What can hang from each mark
W: C
V: M
E: U
B: M
M: B L N U V
L: M
U: E M Y Z
J: C
C: W Z
Z: L
Y: U

Each row was made from one small tree. Brackets hold a mark, then the marks that hang from it, in alphabetical order. Every link used is in the known rows. Write each row's tree.
Known rows
[U E Y [Z [L M]]]: [ 36  17 -18 -16  17 -13  -6  28  14  24 -16  29 -17  22  20  14  -1   0
 -10  -2  28 -10  29  32   4   4   7  -5]
[Z [L [M B N]]]: [-19  23   6   7 -10 -10   6  25  32   9  21  23 -36  -2  32  29 -15  26
  -5   8  20   4  10  12   5 -11   0 -20]
[Z [L M]]: [ 12   6  -2   6   3  -3   6  30  32   9  15  33 -29   6  22  32  -7  20
   1   7  19   1  11  15   6  -4  -7 -19]
[U E Y [Z L]]: [ 38  24 -26  -9  13  -6  -3  35  14  22 -11  41 -21  15  13  12 -10   4
 -10   3  35  -4  29  36   5   0  11  -7]
[V [M B U]]: [ -8  22   5  10   4  -4  24   9  25  -9  -1  10 -17  -3   8  10  -3  14
 -21   3  22  12   2   1   7 -25   2 -23]
[Z [L [M N U]]]: [ -4  18   7  11  -9  -9  15  27  21   9  13  19 -33 -14  29  16 -15  23
 -15  10  26  -2  13  12   8  -5  -3 -11]
[L [M [U Y] V]]: [ 29  23  -1  -7  14  -6  22   5  16   1  -1   8 -18   7  20  17   1   3
 -25   6  17   2  22  10   2  -6   5 -12]
[B [M V]]: [ 13  25 -14  17   1   5  11  10  33  -5  12  14 -38   5  16  34 -13  20
 -10   9   0  17   9  14   5 -15   2 -34]
[V M]: [ 17  13  -5   8   1   7  15  13  25  -3  11  22 -18  -2   9  22   0  17
  -6   4  14  -1   2  17   8 -16   1 -28]
[W [C [Z [L M]]]]: [ 20 -12 -15  19   5 -10  10  29  33   9   6  34 -24  11  35  23  -7   7
   7   7  20   2  23  22   1  12  -4 -32]
[M L [U Y]]: [ 25  26   0  10   6  -4  24  17   6   8   0  28 -19 -14  21   3   1   7
 -16   5  22   0  32  19   5 -10  -5  -3]
[Y U]: [ 23  15 -13   1  -3   3  16  14  23  10  12  33 -15  -7  -4  23   0  20
  -4   6  21   1  13  28   2  -6   2 -32]
[U E [M B]]: [ 10  34 -17 -16  -3  -4  -2   8  27  18  -8  23 -15  13  11  31  -9  18
 -18  -7  22   5  19  35   4 -10   4 -21]
[J [C W [Z [L [M N]]]]]: [  9 -12 -15  17  -8  -2   3  20  44  20   6  31 -28  -6  54  13  -9  14
  14  11  35   3  29  27  -4   8  13 -45]
[W [C Z]]: [ 32  -3 -22  20   6   0  21  20  25   5   6  39 -20   2  32  18  -7   6
   2   5  19   2  22  32   0   9   2 -39]
[V [M U]]: [ 13  15   0  12   3   2  24  11  19  -5   3  16 -16  -8   7   9  -2  14
 -17   5  19   3   4  10   8 -18   0 -21]
[E U]: [ 29  20  -4  -1   0   5   3  18  22   3  10  32 -14   4  12  22  -4  24
   2  10  26  -6  12  27   6  -3  -9 -26]
[E [U M [Z L]]]: [ 11  25 -10  -4   3  -1 -26  26  36  14  -6  22 -19  11   5  18  -6  31
  -4  -1  35   7  16  38   9   6 -11 -12]
[U E [M N V] Y]: [ 27  45 -25 -27 -13   3  -2   2  10  18   3  12 -19   4  18  27 -14  12
 -30  -2  27  -5  33  46   4  -4  17 -13]
[W C]: [ 28   1 -18   8   4   1  17  13  24  12  17  42 -24  -2  20  19  -7  18
   2   3  17   0  19  26   0   1  -3 -30]
[B [M L N [U Y]]]: [  7  39  -5  21 -15  -5  20  10   0   6   7  11 -30 -26  28  -1 -10  10
 -15   7  12   3  34  18   9 -13  -1  -9]
[E [U Y]]: [ 43  26  -7 -13  -1   4   4  19  12   7   7  35  -3   6  11  15  -2  15
   2  11  34 -12  22  30   6  -1  -1 -23]
[V [M N [U [Z L]]]]: [-12  23  -2  20  -1  -4   8  25  22  -1   2  10 -34 -14  15  -2 -13  20
 -22   5  28   7   6  16  11 -12   4  -9]
[Y [U E [Z L]]]: [ 20  15 -26  -3   6  -8  -5  31  21  21 -11  35 -21   9  -6  17  -5  10
 -10   2  30   0  21  37   5   0   5 -16]
[M L N U V]: [ -5  33   8  21  -4  -3  18  11  15  -2  10   6 -44 -20  32  14 -10  16
 -29   7  11  11  23  19   5 -14  -5  -3]
[J [C W Z]]: [ 34 -10 -25  16   6   8  12  14  43  13  -2  42 -16  -2  40  11  -4   8
  13   8  31   8  28  33  -6   6  14 -53]
[B [M L [U E Y]]]: [ 28  31 -15   9   0  -9  16  13  -3  11 -16  18 -18  -5  18   4  -3  -3
 -17   2  14  -2  40  22   9 -13  -1  -7]
[W [C [Z [L [M [U E]]]]]]: [ 24  -8 -17  11   8 -20  15  29  18  15 -20  27 -16  11  32  11  -8  -5
 -12   6  28  -4  33  22   2  10   0 -20]
[C W [Z [L [M [U E]]]]]: [ 22  -2 -18  11   6 -14  11  32  31  17 -22  28 -16   5  34  11  -9  -5
  -9   9  31   1  39  15   6   6   9 -24]
[Y [U [Z L]]]: [ 10  12 -17   9   7  -5   0  31  32  14   2  35 -27   0  -6  16  -3  21
  -4   5  27  10  14  27   4  -2   1 -21]

Which tree is each row?
[ -3  39 -11  24   5  -5  10   8  25  -5   0  -7 -45  -8  24   7 -16  15
 -29   4   5  20  12  18   5  -9   9 -19] | [B [M N [U Z] V]]
[ 13  39  -2 -19  -4 -18  19   7   0  16  -8  11 -11   2  30   7  -6   1
 -28   1  28 -14  30  20   2 -10  13 -10] | [L [M B N [U E Y]]]
[ 20  -5 -22  25  -1  -3  14  37  33   7   9  46 -28   2  28  22 -16  12
   6  12  28   6  22  26   1   8   2 -34] | [W [C [Z L]]]
[  5  33 -16  -9 -23  -3  -8   3   9  28  -3  16 -19 -16   5  20   1  18
 -18  -8  18  -6  37  53   5  -3  -3 -11] | [Y [U E [M L N]]]
[  3  26   6   4   1  -6  20   6  20   0   9   0 -33  -7  31  19  -8  15
 -28   6  10   3  14  14   2  -7   1 -15] | [L [M N U V]]
[ 23  33 -14  11   4  -1  24   8  17  -5   1   9 -24   1  12  16 -10   6
 -21  12  13  14  22   8   6 -14   8 -23] | [B [M [U Y] V]]
[  1  54  -3 -23 -17   0 -12  -2  23   5   7   1 -12   7  15  24  -9  27
 -20   6  34   5  22  34   4  -7   8 -17] | [E [U [M B N V] Y]]
[-12  16   5   5   8 -10   3  22  45   0  10  14 -36  19  22  42 -10  21
 -11  11  15  17   8   4   1 -16  -1 -18] | [Z [L [M B V]]]
[ -3  39   7  -9   2 -13  21   2  16   0   4  -3 -23   1  31  14  -5   8
 -32   7  21   6  21   7  -1 -13  12 -10] | [L [M B N [U Y] V]]
[ -1  17   1  -3   7 -19  11  27  24  10 -13  22 -22  13  18  22  -9   9
 -19   4  28   2  17   8   5 -13   0  -9] | [Z [L [M B [U E]]]]
[ 25  21  -8  -6  29 -14   5   7  19   8 -27  -2 -24  22  22  13   4  -1
 -35  -7  11   4  20  24   2  -3   2  -5] | [L [M [U E Z] V]]
[ -7   5  -7  16   9 -11   4  24  58   2  -3  18 -31  16  38  30  -9   6
  -5  13  20  25  25   3   2  -5  11 -34] | [C W [Z [L [M B V]]]]
[ -5  34 -11   3  -8  -3 -11   2  20  21   0   6 -29 -18   9   7   6  25
 -18 -13  16   9  29  50   4   2  -7  -7] | [Y [U [M L N] Z]]
[ 13  36  -8  21  18  -9   8   7  16  -1 -17  -3 -36   1  21   0   2   0
 -25   1   6  22  33  15   5 -13   0  -2] | [B [M L [U Y Z] V]]
[ -7  28  11  18   6 -10  21  17  21   2  -1  21 -30  -9  25  12  -3  16
 -18   2  16  17  20   9   5 -19 -10  -7] | [M B L U]
[ 13  47  -8 -23  11  -4 -21   0  33   6 -14  -1  -9  27   8  16   3  19
 -22  -4  31  14  24  34   4  -4   5 -11] | [E [U [M B V] Y Z]]
[ 27  24 -11  -1  10  -4  17  14  17   3  -9  17 -24   7  14  22 -11   5
 -31   5  21   5  18  21   4 -11   6 -15] | [M [U E] V]
[ -6  26   6  -2  -5  -8  11   9  25   8  17  16 -29   0  36  26  -7  21
 -11   1  12  -1  10  18   1 -10   1 -24] | [L [M B N]]
[  0  14   3  22  -7 -11  19  35  24   2   1  16 -31 -10  40  14 -17  10
 -14  12  27  -1  18  15   7   2   2 -20] | [C [Z [L [M N U]]]]
[-18  34  12   2   0 -12  19   3  27  -4   7  -5 -33  -1  32  21  -9  15
 -30   5  13  10  11   6   1 -15   4 -16] | [L [M B N U V]]
[ 33  32 -17 -16  -3   0  -3   8   4  25 -10  26 -12   3  16  18   2   8
 -15  -9  22  -6  42  46   5  -2  -1  -3] | [U E [M L] Y]
[-16  22  14  20   3  -9  19   8  20  -7  -4   6 -23  -9  16   7   5  13
 -19   1  14  16  13   3   8 -29  -9  -8] | [V [M B L U]]
[ 17  18  -5   6   8  -3 -14  36  31   7  -1  33 -25  10  12  15  -7  25
   2   8  33   2  12  29   7   1  -9 -16] | [E [U [Z L]]]
[ -7  47 -14 -17 -12  -3  -5   1  27  12   1   5 -30   8  21  35 -16  20
 -31  -4  18   9  19  36   3 -14  11 -18] | [U E [M B N V]]
[ 22  27 -25 -21  -5   1  -5   0  25  16  -8  12 -12  10 -10  34  -1  15
 -25  -4  19   5  24  43   4  -5   7 -23] | [Y [U E [M V]]]
[  1  21   4  -3  12  -7  10   5  38  -3   6   9 -30  19  26  37  -1  15
 -17   3   6  13   8   9   0 -14  -1 -23] | [L [M B V]]
[ -9  27   7  23   5  -6  11   8  10  -1  -7  -2 -34 -21  24  -8   3  13
 -25  -7  13   6  15  22   8 -14  -5   1] | [V [M L N [U Z]]]
[  0  25   2  13 -10   2  23  10  14  -5  11   9 -23 -22  16   6  -9  17
 -21   5  21  -3   5  13   9 -16   5 -22] | [V [M N U]]
[ 20  49 -13 -20  -2   3 -21   1  20  10  -3  -2 -16   9  15  12  -3  21
 -23  -2  31   1  26  46   4   6   5 -10] | [E [U [M N V] Y Z]]
[  0  -5  -9  17   5 -17  11  27  40   7   3  30 -24  15  37  25  -7   9
   3   7  22  10  20  14  -2   4  -1 -33] | [W [C [Z [L [M B]]]]]
[ 44  27 -12 -11  13  -1  -5  17  15  10  -5  26  -7  13  13   4   4  12
  -3   3  33  -7  23  35   4   4   0 -15] | [E [U Y Z]]
[-11  31   6   4  12 -19  12   8  23   7  -5   0 -30  -2  35   2  -2  14
 -28  -6  16   7  12  15   2  -6   2 -10] | [L [M B N [U Z]]]
[ -7  31  -4  19   6  -7   6  29  28   1   4  11 -48  -8  22  12 -21  19
 -29   8  25  18  12  18   5  -6   6  -6] | [M N [U [Z L]] V]
[ 12  -4  -9  23   8 -10  17  32  40  10  -6  28 -20  -2  36  10  -7   4
  -4  12  28  13  31   6   5   6   5 -31] | [C W [Z [L [M U]]]]
[-12  30   6  -1  -1  -7   9   3  31  -1  16   2 -36   7  35  32  -8  19
 -20   4   9   8   9  15  -1 -14   4 -22] | [L [M B N V]]
[ 26  18  -4  -6  15 -10  14   9  18   4 -13   6 -21  14  21  24  -1   2
 -30   2  13  -1  20  18   3  -8   2 -12] | [L [M [U E] V]]
[ 44  34 -32 -25  12  -1  -9  10  12  26 -20  22  -9  17  10  11   1   5
 -21 -14  29  -5  33  51   5   5  11 -10] | [U E M Y Z]
[ -4  27  -5  19   1  -7   9  34  21   9   5  24 -40 -15  23   3 -20  22
 -20   5  30   8  14  22   8  -4   3  -8] | [M N [U [Z L]]]
[ 27   2 -15  12   7 -10  19  31  30  13 -11  29 -10  -1  33   2  -7  -3
  -5  15  35   5  41   7   5   8  13 -25] | [C W [Z [L [M [U Y]]]]]
[ 18  23 -12 -18  17 -19  -6  26  20  22 -18  24 -18  29  21  16  -1   2
 -13  -3  30  -1  27  24   2  -5   9  -4] | [U E Y [Z [L [M B]]]]
[ 13  30 -21  -9  11  -6 -19  -2  22  19 -26   0 -23  11  -2  21  10   9
 -29 -15  11  12  35  50   2  -3  -3  -3] | [Y [U E [M L V] Z]]
